Each row comes from the steps of one path. Every step used is in the known rows, and no mark comes twice. Write the path behind each row, first mark first.
Known rows
daved -> gara: [-1.68  0.69  0.55  0.25 -0.63 -0.12  1.22  1.65 -2.67 -1.09 -0.55 -1.45
 -1.67 -0.26 -0.72 -0.16 -1.72  0.11 -1.08  1.66  0.32 -0.93  0.60 -1.39
  3.41]
daved -> gunul -> pomuk -> gara: [-2.51 -1.46  2.03  1.65 -2.49  2.22  3.13 -1.13  0.05 -0.93 -0.86  1.15
  0.52  1.44 -1.40  1.42 -1.11  0.08  0.47  0.67 -0.03  0.36  0.60 -2.56
  2.53]
pomuk -> gara -> lirig: [-1.43 -1.06 -0.08  1.18 -2.50 -1.11 -0.21  0.69 -1.42 -0.81 -1.65 -0.94
 -0.03  1.74 -1.91  0.82 -1.41  2.01  0.71  2.37 -0.63 -0.13  1.14 -3.99
  2.60]
vabo -> pomuk -> gara: [-0.93 -0.88  0.89  0.59 -0.81  0.02  1.13  0.65 -1.64 -0.25 -2.40 -0.90
 -0.84 -0.71 -0.09  0.99 -1.29  0.82  0.08  3.31 -1.05  0.86  0.44 -1.88
  1.91]
rizak -> vabo -> pomuk: [-1.21 -0.93  1.24 -0.02 -0.98 -0.88  2.18  1.40  0.04 -1.79 -1.37 -0.94
 -1.21 -1.51  0.27  1.67 -1.83 -0.78 -0.44  2.94  1.15 -1.65 -2.66  0.10
  1.52]
vabo -> lirig: [-2.53 -1.09  0.44 -0.13 -1.60 -0.36  0.21  2.69 -1.51 -1.11 -1.05 -1.28
  0.57 -0.85 -0.64  1.03 -3.39  1.45 -0.35  1.10  1.94 -1.48  0.15 -3.37
  2.97]
pomuk -> vabo: [-1.70 -0.17  0.31 -0.51 -0.43 -0.63 -0.03  2.04 -0.71 -0.52 -1.36 -0.46
 -0.07 -0.28 -0.87  0.90 -1.04  1.46 -0.66  2.04 -0.51 -0.74 -0.64 -3.06
  3.23]
gunul -> daved: [-1.88 -0.17  1.07 -0.02 -1.23 -0.16 -0.14  2.06 -0.30 -1.53  0.71 -1.48
  0.80 -1.62  0.36  1.11 -1.87  1.71 -0.18  0.73  0.45  0.19 -2.09 -2.07
  3.66]
pomuk -> gara: [-0.91 -0.90  0.51  0.92 -1.42  0.53  0.51  0.92 -1.47  0.33 -1.64 -0.83
 -0.05  0.58 -1.16  1.00 -1.31  1.05 -0.19  1.58 -0.23  0.23  0.93 -3.13
  2.53]
lirig -> vabo -> rizak: [-1.55 -0.93  0.50  2.04 -3.07 -0.60  1.94  3.10 -1.93 -3.27 -2.03 -1.27
  0.95  0.31 -0.63  0.95 -3.48  1.61 -1.35  0.84  0.23 -0.34  0.09 -2.50
  3.32]
rizak -> gara -> lirig: [-2.85 -1.08  1.26  0.31 -1.81 -1.79 -0.69  2.63 -0.75 -1.98 -0.40 -1.02
 -0.23  0.42 -1.13  1.16 -2.58  2.32 -0.52  2.49  1.14 -2.35 -0.93 -2.29
  2.79]
lirig -> vabo: [-1.15 -1.89  1.34  1.06 -1.64 -0.80  1.12  2.13 -1.90 -2.15 -0.36 -1.38
  0.42 -0.47  0.71  0.85 -2.52  0.76 -1.64  1.16  0.59 -1.68 -0.82 -2.97
  3.71]
gunul -> pomuk -> gara: [-2.06 -0.32  1.94  1.16 -1.36  1.39  1.68  0.07 -0.53 -0.89 -0.65  0.18
 -0.24  0.71 -1.46  1.08 -1.81  0.57 -0.04  1.57  0.06  0.41  1.45 -3.01
  2.84]
gunul -> daved -> gara -> rizak: [-2.33  1.08 -0.33  1.02 -0.78 -0.70 -0.60  2.62 -2.16 -0.99  1.04 -2.47
 -1.23 -2.22 -0.50 -0.27 -0.92  1.97 -0.09  2.03 -1.44  0.19 -0.09 -0.65
  5.72]
gara -> lirig -> vabo: [-1.68 -2.13  0.50  1.22 -2.68 -2.29  0.31  2.04 -1.77 -3.44 -0.46 -1.43
  0.53  0.69  0.06  0.63 -2.75  1.85 -0.79  1.87  0.25 -2.04 -0.63 -3.83
  3.92]
pomuk -> gara -> rizak: [-1.69 -0.90 -0.20  2.07 -1.58  0.24  0.09  1.12 -1.60  0.89 -1.87 -1.49
 -0.30 -0.38 -1.34  0.56 -0.61  1.88  0.10  2.20 -1.37  0.32  1.49 -2.52
  3.63]
rizak -> vabo: [-1.14 -0.94  0.80  0.43 -1.54 -0.32  1.52  1.63  0.11 -1.14 -0.51 -0.91
 -0.41 -0.22 -0.66  1.70 -1.69 -0.66 -0.70  1.22  1.78 -2.12 -2.08 -1.15
  2.07]
daved -> vabo -> rizak -> vuri: [-2.61  0.89  1.36  0.51 -0.91  1.30  1.43  3.52 -1.72 -2.60 -2.78 -1.61
  1.27 -0.42 -0.77  0.54 -2.82  0.65 -1.43  1.34  0.21  0.75  0.47 -2.95
  3.52]
lirig -> vabo -> pomuk -> gara -> daved: [-0.65 -3.82  1.64 -0.35 -1.53 -0.61  2.11  2.09 -3.50 -1.65 -1.31 -1.07
 -1.30  0.19  0.84  1.60 -1.23 -0.39 -1.47  3.60 -0.65  0.93 -0.18 -2.17
  2.94]
lirig -> vabo -> rizak -> vuri: [-2.67 -0.54  1.09  1.91 -2.00  0.48  1.40  2.78 -0.95 -3.27 -2.35 -1.61
  0.79  0.64 -0.32  0.23 -2.46  0.90 -2.09  1.39 -0.11  0.56 -0.08 -3.46
  3.55]
rizak -> vabo -> lirig: [-1.72 -1.41  0.01 -0.36 -1.89 -0.95  0.63  2.92 -0.55 -1.34 -0.45 -0.97
  0.21 -0.60 -1.29  2.10 -2.88  0.21 -0.22  1.50  2.67 -2.37 -0.91 -2.35
  2.26]
pomuk -> vabo -> lirig: [-2.20 -0.67 -0.38 -1.12 -0.80 -1.37 -0.95  3.24 -1.41 -0.56 -1.24 -0.63
  0.66 -0.56 -1.52  1.18 -2.15  2.20 -0.27  2.32  0.47 -1.00  0.61 -4.25
  3.62]
rizak -> vabo -> pomuk -> gara: [-0.34 -1.16  0.53  0.40 -1.22 -0.39  1.51  0.86 -0.78 -0.63 -1.78 -0.60
 -1.18 -0.56 -0.94  2.01 -0.83 -0.43  0.24  3.72 -0.26 -0.20 -0.78 -1.00
  1.50]
daved -> vabo: [-1.25 -0.73  1.54 -0.23 -0.50  0.01  0.94  2.93 -2.43 -1.42 -0.84 -1.49
  0.94 -1.69  0.11  1.09 -2.83  0.64 -1.10  1.04  0.86 -1.54 -0.24 -2.54
  3.86]
vabo -> rizak -> gara: [-2.72  0.15  1.09  1.08 -2.20 -0.02  0.78  3.46 -0.98 -1.89 -2.13 -0.84
  0.37  0.22 -1.79  1.48 -3.22  1.95 -1.12  1.51  1.15 -0.66 -0.44 -0.96
  2.20]
lirig -> vabo -> rizak -> gara -> daved: [-2.51 -2.72  1.68  0.20 -2.91 -0.92  1.77  4.95 -2.88 -3.39 -1.16 -1.06
 -0.04  0.93 -0.90  2.15 -3.23  0.76 -2.64  1.75  1.37 -0.65 -1.10 -1.30
  3.11]

Which path is each row?
[-2.13 -0.90 -0.27  2.43 -3.29 -0.74  0.10  2.05 -1.73 -3.22 -2.95 -1.38
  0.58  2.87 -2.20  0.33 -1.76  2.28 -0.49  2.88 -1.74  1.59  2.06 -5.39
  3.67]	pomuk -> gara -> lirig -> vabo -> rizak -> vuri
[-3.45 -1.27  2.59  1.20 -2.27  1.75  3.85 -0.59  0.87 -2.30 -0.40  0.82
  0.50  0.46 -0.51  1.05 -2.00 -0.41 -0.30 -0.18  1.26 -0.93 -1.27 -1.49
  2.67]	daved -> gunul -> pomuk
[-2.22 -0.03 -1.31  0.69 -1.53 -1.34  0.24  3.48 -2.60 -0.80 -0.12 -2.01
 -1.79 -1.33 -1.95  0.60 -1.91  0.51 -0.09  3.08  0.86 -2.41  0.97 -0.94
  4.44]	daved -> gara -> rizak -> vabo -> lirig
[-1.83 -1.85  1.49  1.89 -2.91 -1.06  0.77  0.69 -1.73 -3.17 -0.05 -0.02
  0.06  1.82 -1.52  0.98 -2.27  1.75 -0.08  2.61 -0.80 -0.50  1.82 -4.63
  4.32]	gunul -> pomuk -> gara -> lirig -> vabo
[-1.70 -2.20  1.04  0.86 -2.11 -2.77  1.09  1.92 -1.92 -3.96 -1.15 -1.56
 -0.43 -0.59  0.90  0.54 -2.84  1.43 -0.44  3.66 -0.54 -1.47 -1.06 -2.56
  3.44]	gara -> lirig -> vabo -> pomuk
[-2.85  0.66 -0.22  1.78 -2.56 -1.50  0.75  2.85 -2.67 -4.72 -1.76 -2.06
 -0.92  2.06 -1.72 -0.92 -2.42  1.28 -1.35  2.86 -1.18  0.34  1.88 -3.52
  4.55]	daved -> gara -> lirig -> vabo -> rizak -> vuri
[-1.02 -0.93  0.64  0.94 -0.32 -0.10  0.43  2.42 -3.54 -0.07 -2.38 -1.73
 -0.42 -2.75 -0.09  0.83 -1.32  1.58  0.16  4.18 -2.33  0.45  1.53 -1.62
  4.40]	daved -> vabo -> pomuk -> gara -> rizak
[-1.75 -1.88  2.87 -1.06 -1.13  1.51  2.30  2.22 -3.22 -1.47 -0.27 -0.03
 -0.34  0.40 -1.15  1.93 -2.00 -0.89 -0.90  1.87  0.54  0.59  1.22 -2.76
  3.82]	gunul -> pomuk -> gara -> daved -> vabo
[-3.05  1.32  0.10  0.26 -0.84  0.33  0.32  2.55  0.32 -1.55 -3.36 -0.80
  0.46  1.01 -2.10  0.17 -1.09  1.48 -1.17  2.37 -1.10  1.37  0.09 -3.49
  2.96]	pomuk -> vabo -> rizak -> vuri
[-1.19 -2.96  0.60 -1.82 -1.46  0.16  0.35  4.19 -4.91 -0.39 -1.18 -1.17
  0.45  0.04 -1.27  2.34 -2.63  0.52 -0.64  2.21  1.09  0.20  1.93 -4.29
  3.67]	pomuk -> gara -> daved -> vabo -> lirig
[-0.69 -1.22  0.64  0.04 -1.15 -1.55  0.16  1.92 -3.34 -1.87 -2.25 -1.23
 -0.07 -0.64 -0.56  1.20 -2.10  1.78  0.89  4.34 -1.52  0.09  1.18 -3.20
  3.30]	daved -> vabo -> pomuk -> gara -> lirig
[-4.17  0.00  1.79  0.79 -2.48  0.83  2.18  2.11  0.67 -2.74 -1.70  1.73
  0.66  1.26 -2.78  2.11 -2.07  1.72 -0.28  1.74 -0.10 -0.21 -0.72 -1.42
  2.96]	daved -> gunul -> pomuk -> vabo -> rizak -> gara
[-0.77 -2.46 -0.09  1.68 -2.90 -1.94 -0.28  1.56 -2.53 -2.03 -0.93 -1.08
  0.35  1.65 -1.03  1.09 -1.78  2.24 -0.09  2.57 -1.05 -0.64  1.26 -4.75
  3.86]	pomuk -> gara -> lirig -> vabo
[-1.56  0.26  0.72  0.76 -1.96  0.23  1.69  3.54 -2.60 -2.53 -2.69 -1.33
  1.31 -0.83 -1.16  1.22 -3.81  1.31 -0.77  0.82  0.42 -0.05  0.35 -2.03
  3.38]	daved -> vabo -> rizak
[-2.04  0.70 -0.52  0.51 -1.88 -0.62  0.66  2.79 -0.76 -1.61 -3.08 -0.34
  0.46  0.57 -2.23  0.88 -1.92  2.06 -0.39  1.82 -0.89  0.69  0.12 -2.46
  2.85]	pomuk -> vabo -> rizak
[-2.43 -1.90  2.39 -0.17 -1.73  1.44  2.38  0.79 -1.31 -1.05 -0.46  0.17
 -1.25  1.64 -1.75  1.32 -1.28 -0.83 -0.84  1.55  0.76  1.04  0.68 -2.33
  2.54]	gunul -> pomuk -> gara -> daved
[-2.27 -2.32  1.45  0.91 -2.18 -2.58 -0.70  3.38 -1.96 -3.02  0.18 -1.25
  0.11  0.40 -0.22  1.40 -2.87  2.50 -1.30  2.87  0.66 -2.88 -0.80 -3.17
  3.98]	rizak -> gara -> lirig -> vabo
[-1.95 -0.97  0.09  1.54 -1.82 -0.68  1.14  2.00  0.28 -0.47 -0.87 -1.57
 -0.69 -1.25 -0.90  1.10 -1.13  0.07 -0.42  1.94  0.72 -2.25 -1.76 -0.53
  3.23]	gara -> rizak -> vabo
[-1.42 -1.96  1.62  0.58 -1.09 -1.15  1.69  2.09 -2.08 -2.77 -1.06 -1.41
 -0.34 -1.84  1.79  0.89 -2.57  0.61 -1.46  2.81 -0.01 -1.15 -1.30 -1.71
  3.28]	lirig -> vabo -> pomuk
[-2.76 -0.30  1.30  2.30 -1.60  1.13  1.09  0.34 -0.58 -0.14 -0.95 -0.36
 -0.58 -0.09 -1.75  0.46 -1.20  1.31  0.09  2.22 -0.94  0.28  1.90 -2.28
  4.12]	gunul -> pomuk -> gara -> rizak
[-2.00 -1.19 -0.20  2.28 -4.18 -2.24  1.08  2.77 -1.79 -4.53 -2.09 -1.34
  0.78  1.43 -1.57  0.66 -3.62  2.50 -0.46  1.57 -0.23 -0.60  0.15 -3.30
  3.50]	gara -> lirig -> vabo -> rizak
[-2.94 -1.07  0.78 -1.30 -1.82 -0.83  0.63  4.73 -1.54 -1.59 -2.14 -0.25
 -0.71  1.34 -2.60  2.01 -1.69  1.25 -1.67  2.78  0.33  0.31 -0.92 -1.27
  2.60]	pomuk -> vabo -> rizak -> gara -> daved
[-2.17 -2.45  1.70  0.35 -1.61 -3.05  0.02  3.24 -2.15 -3.74 -0.52 -1.34
 -0.65 -0.81  0.93  1.29 -2.91  2.05 -1.06  4.56 -0.04 -2.39 -1.41 -1.96
  3.53]	rizak -> gara -> lirig -> vabo -> pomuk
[-2.34 -2.97  1.43  2.33 -3.99 -0.14  2.45 -0.48 -1.00 -3.33 -0.15  0.77
  0.90  2.58 -1.27  1.56 -1.78  1.22  0.57  1.69 -0.98 -0.52  0.88 -4.28
  3.94]	daved -> gunul -> pomuk -> gara -> lirig -> vabo
[-3.98 -0.41  2.23 -1.05 -1.73 -0.05  1.68  3.96 -0.65 -2.83 -1.23  0.87
 -0.99  1.54 -2.90  1.95 -2.19  0.65 -1.56  2.79  0.56  0.46 -0.55 -1.09
  2.98]	gunul -> pomuk -> vabo -> rizak -> gara -> daved
[-2.12 -2.46  2.81 -1.99 -0.47 -0.04  0.92  4.90 -3.41 -1.42  0.05 -1.07
 -0.15 -0.94  0.05  2.36 -2.57 -0.06 -2.34  2.13  1.92 -1.88 -1.39 -1.33
  3.58]	rizak -> gara -> daved -> vabo
[-2.07 -2.64  1.25 -2.33 -1.28 -0.33  0.97  4.79 -4.22 -1.80 -0.45 -1.61
  0.59 -1.14 -0.34  1.87 -3.55  0.05 -1.26  1.44  2.50 -1.27  0.08 -3.27
  3.90]	gara -> daved -> vabo -> lirig
[-4.32 -2.99  3.85 -0.67 -2.13  1.58  3.61  1.51 -0.03 -2.33  0.58  0.95
 -0.62  1.11 -0.58  2.26 -1.97 -1.19 -1.50  0.91  2.34 -1.34 -2.37 -0.22
  2.40]	rizak -> gara -> daved -> gunul -> pomuk
[-1.79 -3.49  1.10 -0.07 -2.83  1.31  3.04  0.33 -1.51 -0.07 -1.46  0.12
 -0.24  2.20 -1.09  1.86 -0.32 -0.85 -0.45  0.69  0.26  0.79 -0.72 -2.12
  1.66]	pomuk -> gara -> daved -> gunul
[-2.09 -2.53  3.08 -2.56  0.16 -0.53  1.45  4.79 -3.64 -2.04 -0.63 -1.23
 -1.02 -2.21  0.99  2.25 -2.68 -0.44 -2.02  3.85  1.34 -1.24 -1.86 -0.16
  2.97]	rizak -> gara -> daved -> vabo -> pomuk
[-1.54 -0.88  0.39  0.63 -1.49 -2.87  1.04  2.10 -3.65 -4.13 -0.50 -1.85
 -2.08 -0.45  0.35 -0.24 -2.48  0.93 -0.64  4.43 -1.26 -1.30  0.49 -1.89
  4.32]	daved -> gara -> lirig -> vabo -> pomuk
[-3.41  0.90  0.89  1.23 -1.60  1.26  1.43  2.18  0.10 -2.15 -3.23 -1.34
  0.40  0.73 -1.24  0.06 -2.15  0.72 -1.41  1.04  0.47  1.18 -0.24 -2.59
  2.34]	vabo -> rizak -> vuri
[-2.03 -0.88  1.99 -0.02 -2.50  1.48  3.02  3.02 -3.10 -2.59 -1.88  0.10
 -0.01  1.25 -2.58  1.85 -3.13 -0.28 -0.70  1.61  0.17  2.00  2.04 -2.27
  3.39]	gunul -> pomuk -> gara -> daved -> vabo -> rizak
[-0.29 -1.00  1.37 -0.17 -0.14  0.18  0.93  2.07 -3.49 -0.72 -2.24 -0.99
 -0.02 -1.87  0.35  1.47 -1.91  0.85 -0.05  3.58 -1.21  0.48  1.10 -2.21
  3.22]	daved -> vabo -> pomuk -> gara
[-1.12 -2.30  0.41  2.15 -1.45 -0.89  0.75  1.74 -2.82 -0.86 -1.96 -1.76
 -0.66 -1.59  0.57  0.63 -1.10  1.78 -0.47  4.25 -2.52  0.26  1.05 -2.15
  4.41]	lirig -> vabo -> pomuk -> gara -> rizak
[-1.65  0.32 -0.51  1.32 -1.28 -0.94  1.13  2.24 -1.60 -0.76 -0.20 -1.84
 -2.32 -1.03 -1.44  0.18 -0.81 -0.32 -0.61  2.72 -0.05 -2.04 -0.04  0.29
  4.08]	daved -> gara -> rizak -> vabo
[-1.41 -0.40 -0.22  0.62 -2.07 -2.77 -0.89  2.95 -3.19 -4.07  2.07 -2.06
 -0.47 -0.23  0.02  0.17 -2.06  2.24 -0.20  2.45 -1.31 -0.67 -0.11 -3.01
  6.06]	gunul -> daved -> gara -> lirig -> vabo
[-1.27 -0.70  2.12 -0.71  0.10 -0.33  1.62  2.67 -2.83 -1.97 -1.57 -1.36
  0.06 -2.88  1.20  1.01 -2.94  0.31 -0.82  2.90  0.04 -0.96 -0.82 -1.37
  3.32]	daved -> vabo -> pomuk
[-1.64  0.90 -0.72  0.92 -1.11 -1.13 -0.07  2.89 -1.32 -1.22  1.54 -2.21
 -1.63 -2.07 -1.00  0.69 -0.43  0.69  0.08  2.50 -0.76 -0.90 -1.35  0.38
  5.29]	gunul -> daved -> gara -> rizak -> vabo
[-2.32  0.64 -0.20  1.51 -0.80 -0.42  0.61  2.00 -2.53 -0.45 -0.85 -2.12
 -1.98 -1.16 -0.90 -0.79 -1.25  0.85 -0.86  2.36 -0.84 -1.02  1.18 -0.70
  4.51]	daved -> gara -> rizak
[-1.13 -0.28  1.40 -0.73 -0.45 -0.15 -0.23  3.51 -2.14 -1.99  0.83 -1.77
  1.73 -2.75  0.67  1.58 -2.54  1.68 -0.45  0.90  0.22 -0.45 -1.56 -2.38
  4.95]	gunul -> daved -> vabo
[-2.63 -3.27  1.65 -0.50 -2.60  0.88  3.69  0.90 -0.82 -1.36 -0.84 -0.27
 -0.14  1.22 -0.05  1.42 -1.11 -1.21 -1.12 -0.02  1.58 -0.54 -2.64 -1.06
  1.89]	gara -> daved -> gunul
[-3.32 -0.09  1.03 -0.93 -0.76 -0.40  0.01  2.48 -0.52 -1.74 -0.41  0.40
  0.25 -0.46 -1.82  1.24 -2.67  1.61  0.00  2.32  0.81 -0.92  1.00 -4.06
  3.87]	gunul -> pomuk -> vabo -> lirig
[-2.73 -0.34  0.81  1.45  0.06  0.89  0.20  0.95 -0.68  0.46 -2.85 -1.89
 -1.24 -1.15 -0.15 -0.30  0.23  0.83 -0.43  4.45 -2.23  1.50  0.78 -2.19
  3.25]	vabo -> pomuk -> gara -> rizak -> vuri
[-0.81 -1.41  0.58 -0.27 -2.53  0.60  1.89  3.74 -4.14 -1.36 -2.74 -0.96
  0.34  1.09 -2.23  1.87 -2.36  0.43 -0.77  1.60 -0.17  1.94  1.47 -2.47
  2.92]	pomuk -> gara -> daved -> vabo -> rizak
[-2.18 -2.34  2.19 -1.68 -1.39  0.97  1.35  3.42 -3.90 -1.61 -0.11 -0.14
  0.20  0.14 -1.62  2.25 -3.19 -0.21 -0.55  2.19  1.45  0.22  2.38 -4.01
  4.02]	gunul -> pomuk -> gara -> daved -> vabo -> lirig
[-1.45 -1.11  0.29  0.66 -1.74 -1.48  0.35  0.52 -1.57 -1.33 -2.39 -0.97
 -1.08  0.45 -0.92  0.78 -1.46  1.74  0.98  4.01 -1.30  0.53  0.68 -2.74
  2.24]	vabo -> pomuk -> gara -> lirig
[-3.39  1.31  0.40  1.19  0.19  0.70  0.27  1.84 -1.57 -0.57 -1.11 -2.55
 -1.96 -0.78 -0.63 -1.52 -0.25  0.26 -1.54  2.84 -1.05 -0.17  1.01 -1.77
  4.82]	daved -> gara -> rizak -> vuri
